Known rows, with every way that one mark hangs from another
(minem lipi): [-2.67 -2.87  1.30  1.24 -1.56 -0.15  1.81 -0.02  0.26  7.14  0.13 -1.16
 -2.26 -1.06  3.06  2.31 -0.96  3.19 -4.28  0.81 -1.61 -1.27 -0.70 -3.72
 -0.19 -1.47 -0.76 -3.46  1.09 -2.06 -0.27 -0.95 -0.55  4.74]
(nuvub (vugiro (mimom (tumu dobit)))): [ 0.96 -2.61 -0.82  3.92 -1.37  0.70 -0.27 -3.86 -1.02  4.42  1.69  0.00
 -0.41 -5.64  0.56  3.50 -2.40  2.54 -1.89  2.10 -2.92 -1.17 -1.44 -2.63
  0.55 -1.48 -1.87  0.08  0.64 -1.68  0.21  1.07  2.18  2.23]
(dobit (tumu (mimom (lipi lipo minem) vugiro))): [ 1.45 -1.64  1.94  2.58 -1.20 -1.62  0.57 -0.93 -0.02  5.50  1.82 -2.67
  0.74 -2.22  2.98  3.13 -1.80  0.45 -3.55  3.98 -0.40 -2.41  1.04 -1.29
 -2.75  0.33 -1.45 -0.57  0.49  0.33 -2.29  1.76 -1.83  4.06]
(lipi lipo (mimom (tumu dobit) vugiro) minem): [-1.58 -1.58  2.12  1.94 -2.60 -0.25  0.26 -0.76 -0.01 -1.55  3.97  1.51
  2.28 -2.19  1.11  6.04 -0.87  0.65 -4.09  6.87 -0.27 -5.46 -2.27  1.91
 -5.55  7.54 -1.02 -1.31 -0.59  1.79 -4.22  1.83 -2.06  2.88]
(lipo (lipi (mimom (tumu dobit) vugiro))): [-0.16 -0.33  1.90  2.50 -0.93 -3.48  2.39 -0.65 -1.19  4.76  2.39 -1.79
  0.29  0.06  1.50  4.12 -1.69  0.90 -3.83  3.23 -0.90 -2.15 -1.07 -1.55
 -3.17  3.11 -1.43 -0.61  1.53 -0.04 -1.67  1.06  0.86  2.33]
(minem (lipi lipo (mimom tumu vugiro))): [-3.38 -3.37  2.71  0.69 -2.10  0.65  1.89  0.89 -0.24  3.02  0.98 -0.90
  0.94 -1.40  2.27  2.69 -1.57  1.72 -4.35  1.98 -1.87 -2.92 -2.67 -1.84
 -4.28  2.36 -2.01 -1.94  0.40 -0.47 -3.71 -0.49 -2.06  4.60]
(lipi mimom minem): [-0.23 -1.58  0.27  2.10 -0.61 -2.33  0.38 -1.49 -0.37  3.09  4.50 -0.06
 -0.01 -1.49  1.25  5.87  0.41  1.94 -5.03  5.71  1.83 -4.80 -0.92 -0.75
 -2.79  3.41  0.43 -4.39 -1.40  0.76 -0.12  0.47 -0.23  4.16]
(mimom (lipi lipo minem) (tumu dobit) vugiro): [-0.26  0.16  2.70  2.89 -2.45  1.01  0.10 -1.52 -1.71  0.32  0.85  3.29
  1.81 -0.31  5.20  3.97 -3.98  2.69 -3.04  4.32 -4.68 -2.87 -1.26  0.14
 -4.06  6.58 -1.39  2.21  0.98  1.37 -5.02  4.43 -1.70  2.66]
(nuvub (vugiro (mimom (lipi lipo) tumu))): [ 0.29 -1.99 -1.01  3.29 -1.05  1.24 -0.54 -3.43 -1.88  3.86  1.62 -0.17
  0.10 -4.42  1.42  3.07 -2.72  2.90 -2.46  1.18 -3.10 -1.05 -2.13 -2.75
 -0.90 -0.14 -2.37  0.85 -0.03 -1.46 -1.12  1.41  2.12  2.86]
(tumu dobit (mimom (lipi lipo minem) vugiro)): [-0.30 -1.34  1.33  3.09 -3.74 -1.02 -2.66 -0.60  1.23  3.23  0.21  1.21
  0.39 -2.24  2.40  4.89 -3.01  1.95 -2.43  6.56 -2.98 -4.31 -0.33  0.59
 -3.62  1.66  0.93 -0.85  3.32 -0.61 -0.91  2.23 -0.76  2.56]
(vugiro (mimom (lipi lipo minem) (tumu dobit))): [ 0.62 -1.43  0.36  3.26 -0.47 -0.06 -1.13  0.13  0.29  2.97  3.54  1.92
 -0.45 -2.79  4.19  3.75 -2.63  3.61 -2.91  3.75 -3.89 -3.16 -1.45 -2.80
 -1.96  4.21 -0.80  0.85 -1.34 -1.65 -1.15  2.63  0.43  3.02]
(lipi lipo (mimom tumu vugiro)): [-1.21 -2.10  1.87  0.81 -2.46  1.02  0.06 -0.25 -0.74  0.29  2.73 -1.06
  1.86 -3.05  1.58  4.08 -0.78  1.02 -3.14  4.25 -0.23 -2.85 -2.46  0.03
 -4.46  3.65 -2.35 -1.34 -1.02 -0.16 -3.90  0.95 -0.57  3.36]
(dobit tumu): [ 1.23 -1.67  1.29  2.63 -0.26 -1.39  2.18 -1.08 -0.49  7.31  1.86 -3.25
 -2.02 -3.32  3.21  2.80  0.56  1.06 -3.33  2.77  1.00 -0.87  1.85 -2.86
  0.31 -1.46 -2.04 -2.86 -0.66 -1.26 -0.85  0.44 -0.79  4.05]
(mimom (lipi lipo minem) (tumu dobit)): [-1.39  0.46  1.39  3.31 -2.03 -0.14  2.17 -0.33 -0.39  1.68  0.58  2.49
  0.20 -1.22  5.80  4.70 -1.69  3.99 -2.60  4.40 -2.73 -3.67 -1.32 -1.62
 -4.02  6.44 -0.75  0.20  0.58 -0.58 -3.55  3.78 -1.15  4.15]
(minem (lipi lipo (mimom vugiro))): [-3.79 -3.33  2.16  0.36 -2.07  0.59  0.46  0.80 -0.48  3.71  1.18 -1.17
 -0.12 -1.22  1.56  2.53 -0.85  1.33 -4.91  2.23 -1.35 -2.92 -2.15 -1.24
 -3.75  1.42 -1.71 -3.06  0.33 -0.85 -2.88 -1.48 -1.67  4.44]
(lipi lipo mimom minem): [-2.78 -1.50  0.27  1.10 -2.07 -1.19 -0.17 -0.21  0.67  0.77  4.80 -0.71
 -0.23 -2.18  0.46  6.24  1.77  1.44 -5.08  5.90  2.72 -5.35 -1.87  1.11
 -4.58  5.49 -0.75 -4.31 -1.68  0.23 -2.33 -0.12 -0.80  4.21]
(vugiro (mimom lipi tumu)): [ 1.97 -1.75  0.03  2.87  0.45  0.15 -0.74 -0.39 -0.71  5.23  3.08  0.56
 -0.57 -2.51  4.91  2.66 -3.11  4.09 -2.75  1.66 -4.02 -1.11 -1.12 -4.75
 -0.46  1.06 -1.17  0.66 -1.88 -2.19 -0.03  2.64  1.61  3.35]
(tumu (mimom lipi)): [ 0.45 -1.54 -0.07  2.18 -2.14 -1.53 -1.04 -0.54  0.75  6.48  0.22 -1.79
 -0.41 -2.29  3.51  3.82 -2.09  3.60 -2.59  3.22 -1.11 -2.21 -0.39 -3.06
 -1.84 -2.26  0.74 -1.99  1.75 -2.49  1.04  1.72  1.07  4.35]

Rows
[-4.34 -3.20  1.50  0.47 -1.94 -0.07  1.30  1.58  0.28  4.48  1.13 -1.68
 -0.94 -1.67  1.82  2.92  0.26  1.94 -4.54  2.22 -0.36 -3.36 -2.15 -2.01
 -3.71  1.35 -1.53 -3.92  0.06 -1.75 -2.12 -1.86 -1.39  5.03]  (minem (lipi lipo mimom))
[ 2.30 -1.78  1.86  2.85 -0.78 -1.67  0.68 -1.05 -0.59  6.85  1.23 -2.92
  0.45 -2.43  3.47  2.50 -2.14  0.61 -3.07  3.29 -0.92 -1.54  1.48 -2.44
 -1.89 -1.66 -1.52 -0.61  0.69 -0.32 -1.32  1.72 -1.43  4.10]  (dobit (tumu (mimom lipi vugiro)))
[ 1.58 -1.45  1.25  3.05 -0.45 -2.53  1.71 -0.60  0.17  6.87  1.62 -2.86
 -0.08 -2.55  3.59  3.46 -1.04  1.21 -3.46  3.87  0.24 -2.59  1.39 -2.86
 -2.00 -0.48 -0.91 -1.60  0.31 -0.40 -0.79  1.53 -1.49  4.96]  (dobit (tumu (mimom (lipi minem))))
[-0.02 -0.51  1.66  2.13 -0.84 -3.20  2.54 -0.94 -1.30  4.89  2.72 -2.33
  0.54  0.33  1.56  3.88 -1.79  0.93 -4.27  2.53 -0.26 -1.72 -1.14 -1.96
 -3.08  2.71 -1.58 -0.64  1.06  0.14 -1.66  1.15  1.10  2.60]  (lipo (lipi (mimom tumu vugiro)))
[ 0.74 -2.12 -1.50  3.36 -0.48  0.70 -1.81 -4.03 -2.24  5.51  1.74 -0.30
 -0.91 -4.12  0.91  2.87 -2.36  2.93 -3.03  1.28 -2.70 -1.00 -1.22 -2.72
  0.17 -1.70 -1.75 -0.34  0.10 -1.57  0.35  0.72  2.64  2.67]  (nuvub (vugiro (mimom lipi)))
[ 1.21 -1.57  0.68  2.31 -2.28 -1.06 -2.21 -2.00  0.08  4.98  1.18 -0.42
  1.16 -0.74  2.83  4.02 -3.66  2.67 -3.65  4.03 -2.10 -2.69 -0.34 -1.20
 -2.40 -0.58  0.74 -0.51  1.98 -0.21 -0.18  2.68  0.13  3.43]  (tumu (mimom (lipi minem) vugiro))
[-0.14 -0.14  1.60  2.48 -0.68 -3.93  2.81 -1.52 -0.98  3.82  3.96 -1.27
  1.06  1.30  1.19  5.03 -1.78  1.00 -5.27  3.63  0.08 -3.03 -1.14 -0.99
 -3.67  4.94 -0.89 -0.44  0.68  1.69 -2.11  1.74  0.26  2.65]  (lipo (lipi (mimom tumu vugiro) minem))
[-0.04 -0.13  2.27  1.95 -1.77  1.30  0.49 -2.06 -2.13  0.88  1.63  2.14
  2.19  0.52  5.28  3.62 -4.00  2.98 -3.89  2.86 -3.83 -1.81 -1.50 -0.47
 -3.85  5.70 -1.85  2.40 -0.06  1.46 -5.28  4.33 -1.10  3.29]  (mimom (lipi lipo minem) tumu vugiro)
[ 0.05 -1.67 -0.94  2.18 -0.11 -0.06 -2.95 -0.17  0.01  4.46  4.43  0.78
 -1.74 -2.01  3.18  3.46 -1.70  3.53 -4.14  2.93 -2.33 -2.41 -0.84 -2.42
 -1.15  2.47 -0.75 -0.74 -2.18 -1.89 -0.16  1.46  1.38  3.24]  (vugiro (mimom (lipi lipo minem)))
[-0.39 -0.56  1.22  1.62 -0.87 -3.45  1.11 -0.87 -1.31  5.69  3.05 -2.60
 -0.58  0.58  0.82  3.82 -1.01  0.72 -4.76  2.74  0.32 -1.74 -0.73 -1.37
 -2.53  1.74 -1.40 -1.55  0.97 -0.16 -0.90  0.22  1.32  2.37]  (lipo (lipi (mimom vugiro)))
[ 0.52 -1.63  0.42  3.06 -0.46  0.56 -1.17  0.73 -0.06  3.82  2.68  1.31
 -0.92 -3.38  4.46  3.06 -2.47  3.73 -2.07  2.99 -4.23 -2.11 -1.41 -3.49
 -1.41  2.63 -1.30  0.69 -1.18 -2.71 -0.99  2.27  1.01  2.89]  (vugiro (mimom (lipi lipo) (tumu dobit)))
[-0.24 -1.43  1.45  2.87 -3.93 -0.58 -3.00 -0.05  0.79  3.97 -0.65  0.54
  0.03 -2.87  2.67  4.08 -2.90  2.07 -1.70  5.75 -3.35 -3.35 -0.38  0.08
 -3.18 -0.03  0.46 -0.74  3.63 -1.75 -0.59  1.85 -0.43  2.58]  (tumu dobit (mimom (lipi lipo) vugiro))
[-1.95  0.10 -0.09  1.59 -1.49 -0.21 -0.58 -0.82 -1.03  3.82  1.90  0.51
 -1.62 -0.17  4.36  4.16 -0.39  3.80 -4.46  3.15 -0.59 -2.76 -0.71 -0.97
 -2.86  3.73 -0.71 -1.86 -0.65 -0.89 -2.17  1.90  0.11  4.43]  (mimom (lipi lipo minem))
[-3.49 -3.13  2.95  1.07 -2.32  0.50  1.68  1.01 -0.05  2.89  0.62 -0.31
  0.65 -1.81  2.31  2.88 -1.52  1.37 -3.83  2.75 -2.32 -3.37 -2.55 -1.54
 -4.28  2.75 -1.72 -2.02  0.95 -0.68 -3.51 -0.63 -2.31  4.22]  (minem (lipi lipo (mimom (tumu dobit) vugiro)))
[ 0.66 -1.44 -0.04  2.77 -0.08  0.17 -0.78 -0.17  0.06  3.33  4.02  1.12
 -0.08 -2.31  4.29  3.48 -2.51  3.92 -3.48  2.61 -3.38 -2.40 -1.77 -3.21
 -1.80  3.59 -1.17  0.75 -2.14 -1.48 -1.43  2.72  0.89  3.51]  (vugiro (mimom (lipi lipo minem) tumu))
[ 2.22 -2.42  1.99  2.72 -1.42 -1.63  0.92 -1.24  0.40  6.70  1.64 -3.49
  0.11 -3.43  2.26  2.98 -1.54  0.09 -3.02  3.66  0.04 -1.40  1.61 -2.07
 -0.81 -2.59 -1.43 -1.24  0.74 -0.47 -0.73  1.03 -1.15  3.66]  (dobit (tumu (mimom vugiro)))
[-1.08  0.24  0.88  2.41 -1.50  0.08  2.41 -0.84 -0.83  2.15  1.29  1.12
  0.57 -0.55  5.72  4.35 -1.68  4.32 -3.38  2.63 -1.87 -2.66 -1.74 -2.37
 -3.76  5.72 -1.20  0.32 -0.60 -0.30 -3.85  3.68 -0.63  4.74]  (mimom (lipi lipo minem) tumu)
[-0.79 -1.22 -0.24  2.01 -2.60 -1.45 -1.01 -0.39  1.40  4.66  1.01 -1.28
  0.13 -1.90  2.86  4.63 -1.52  3.36 -3.32  4.12 -0.30 -3.52 -0.81 -1.55
 -3.35  0.31  0.70 -1.77  1.34 -1.68 -0.21  1.80  0.37  4.44]  (tumu (mimom (lipi lipo minem)))
[ 0.14 -1.88 -0.83  3.74 -1.15  1.05 -0.67 -3.25 -1.60  3.75  1.27  0.48
 -0.06 -4.84  1.28  3.36 -2.54  2.78 -1.98  1.82 -3.56 -1.66 -1.90 -2.34
 -1.01  0.27 -2.12  0.77  0.61 -1.57 -1.12  1.50  1.91  2.72]  (nuvub (vugiro (mimom (lipi lipo) (tumu dobit))))
[-1.76 -3.36  3.02  1.79 -1.30 -0.20  2.04  0.17 -0.74  4.59  0.50  0.03
  0.68 -1.38  2.87  2.62 -2.34  1.79 -3.97  2.56 -2.98 -2.96 -1.78 -2.72
 -2.89  1.27 -0.96 -2.31  1.19 -0.24 -1.90 -0.02 -2.06  4.32]  (minem (lipi (mimom (tumu dobit) vugiro)))
[-0.77 -0.23  1.23  1.30 -1.75  1.02 -2.54 -2.08 -2.27  2.28  2.11  1.42
 -0.04  0.77  3.73  3.38 -2.50  2.41 -4.86  3.19 -2.46 -1.87 -0.55  0.64
 -2.95  3.94 -1.24  0.06  0.00  0.90 -3.54  2.55 -0.50  2.73]  (mimom (lipi lipo minem) vugiro)
[ 1.03 -1.93 -0.84  4.14 -0.74  0.71 -0.50 -3.64 -1.96  4.52  1.23  0.76
 -0.02 -4.71  1.61  3.18 -2.99  2.96 -2.05  1.81 -3.70 -1.37 -1.76 -2.97
 -0.42 -0.41 -1.81  0.67  0.62 -1.34 -0.28  1.61  1.95  2.64]  (nuvub (vugiro (mimom lipi (tumu dobit))))
[-4.03 -2.89  2.23  1.24 -2.11 -0.16  2.70  1.64  0.47  3.42  0.53 -0.74
 -0.14 -2.25  2.59  3.21 -0.52  2.12 -3.69  2.76 -1.54 -3.74 -2.60 -2.41
 -4.35  2.65 -1.54 -2.95  0.48 -1.52 -2.93 -1.01 -2.10  5.12]  (minem (lipi lipo (mimom (tumu dobit))))
[-2.32 -1.76  1.34  1.83 -2.58 -0.12  1.11  1.19  0.47  0.91  2.10 -0.89
  0.42 -4.17  1.98  4.95  0.78  1.73 -2.39  5.26  0.40 -4.21 -2.29 -0.61
 -4.51  4.20 -1.62 -2.80 -0.55 -1.55 -2.66  0.41 -0.68  3.99]  (lipi lipo (mimom (tumu dobit)))
[ 1.81 -1.64  0.34  3.56  0.19 -0.04 -1.02 -0.02 -0.36  4.91  2.55  1.56
 -0.83 -3.06  4.86  2.97 -3.16  4.02 -2.19  2.73 -4.54 -1.88 -0.97 -4.22
 -0.59  1.63 -0.80  0.48 -0.89 -2.50  0.20  2.51  1.24  2.92]  (vugiro (mimom lipi (tumu dobit)))
[ 2.34 -1.58  1.87  3.02 -0.68 -2.05  0.69 -1.38 -0.42  6.25  1.66 -2.45
  0.65 -1.97  3.29  3.06 -2.18  0.55 -3.74  3.81 -0.62 -2.08  1.40 -1.90
 -2.12 -0.54 -1.03 -0.59  0.63  0.48 -1.47  1.96 -1.58  4.00]  (dobit (tumu (mimom (lipi minem) vugiro)))
[ 1.16 -2.21  2.17  1.70 -0.99 -0.09  0.63 -1.48 -1.75  2.60  2.62 -0.52
  1.93 -2.26  2.45  3.92 -1.98  1.38 -3.19  4.09 -1.06 -2.12 -1.46 -1.77
 -2.44  1.41 -1.30 -1.50 -0.67  0.28 -1.82  1.41 -0.18  3.17]  (lipi (mimom tumu vugiro))
[-0.12 -1.64  0.71  1.89 -3.09 -0.66 -2.56 -1.35  0.61  3.83  1.26 -0.69
  1.01 -1.13  2.44  4.13 -3.03  2.33 -3.50  4.21 -1.70 -2.82 -0.78 -0.41
 -3.43  0.29  0.31 -0.35  1.64 -0.33 -1.27  2.33 -0.19  3.52]  (tumu (mimom (lipi lipo minem) vugiro))
[-2.03 -1.81  1.22  0.86 -2.22 -0.30 -1.60 -1.21 -0.28 -0.09  4.85  0.13
  1.02 -1.37  0.11  5.62  0.08  0.41 -5.30  6.02  1.37 -4.82 -1.79  2.27
 -4.74  5.48 -1.06 -2.74 -1.27  1.71 -3.28  0.37 -1.21  3.06]  (lipi lipo (mimom vugiro) minem)
[-0.67  0.03  0.94  2.60 -0.40 -4.58  3.82 -0.86 -0.28  4.55  3.81 -1.66
  0.32  0.75  1.39  5.40 -0.77  1.64 -5.10  3.53  1.03 -3.47 -1.23 -1.91
 -3.67  4.90 -0.69 -1.35  0.32  0.87 -1.44  1.35  0.59  3.42]  (lipo (lipi (mimom tumu) minem))
[ 1.95 -1.49  0.02  3.08  0.61 -0.28 -0.63 -0.89 -0.44  4.50  4.06  1.37
 -0.07 -2.00  4.76  3.52 -3.22  4.12 -3.52  2.48 -3.70 -2.04 -1.18 -4.08
 -0.89  2.45 -0.58  0.74 -1.97 -1.23 -0.22  2.99  1.19  3.41]  (vugiro (mimom (lipi minem) tumu))
[-0.77 -1.57 -0.26  1.86 -2.81 -0.96 -1.35  0.10  1.13  5.41  0.36 -1.95
 -0.46 -2.55  3.11  4.01 -1.55  3.33 -2.64  3.47 -0.66 -2.50 -0.84 -2.19
 -2.84 -1.24  0.22 -1.84  1.56 -2.59 -0.11  1.40  0.85  4.55]  (tumu (mimom (lipi lipo)))
[-1.54 -3.25  2.70  1.41 -1.03  0.07  2.11 -0.07 -0.93  4.70  0.87 -0.67
  1.16 -0.86  2.82  2.51 -2.39  1.79 -4.32  1.87 -2.55 -2.44 -2.02 -3.24
 -2.93  0.89 -1.22 -2.09  0.54 -0.18 -2.22 -0.03 -1.71  4.56]  (minem (lipi (mimom tumu vugiro)))
[-0.71 -0.23  1.26  2.72 -0.89 -4.11  3.42 -0.04 -0.59  5.26  2.34 -2.10
 -0.30 -0.44  1.86  4.45 -0.76  1.71 -3.67  3.20  0.06 -2.66 -1.16 -2.41
 -3.19  2.94 -1.12 -1.54  1.27 -0.90 -0.86  0.73  1.12  2.94]  (lipo (lipi (mimom (tumu dobit))))
[-0.16 -0.16  1.77  2.85 -0.98 -4.09  2.64 -1.27 -0.71  3.54  3.63 -0.58
  0.73  0.96  1.30  5.25 -1.88  0.89 -4.80  4.38 -0.23 -3.53 -1.08 -0.70
 -3.79  5.23 -0.76 -0.50  1.19  1.62 -2.02  1.53  0.04  2.38]  (lipo (lipi (mimom (tumu dobit) vugiro) minem))
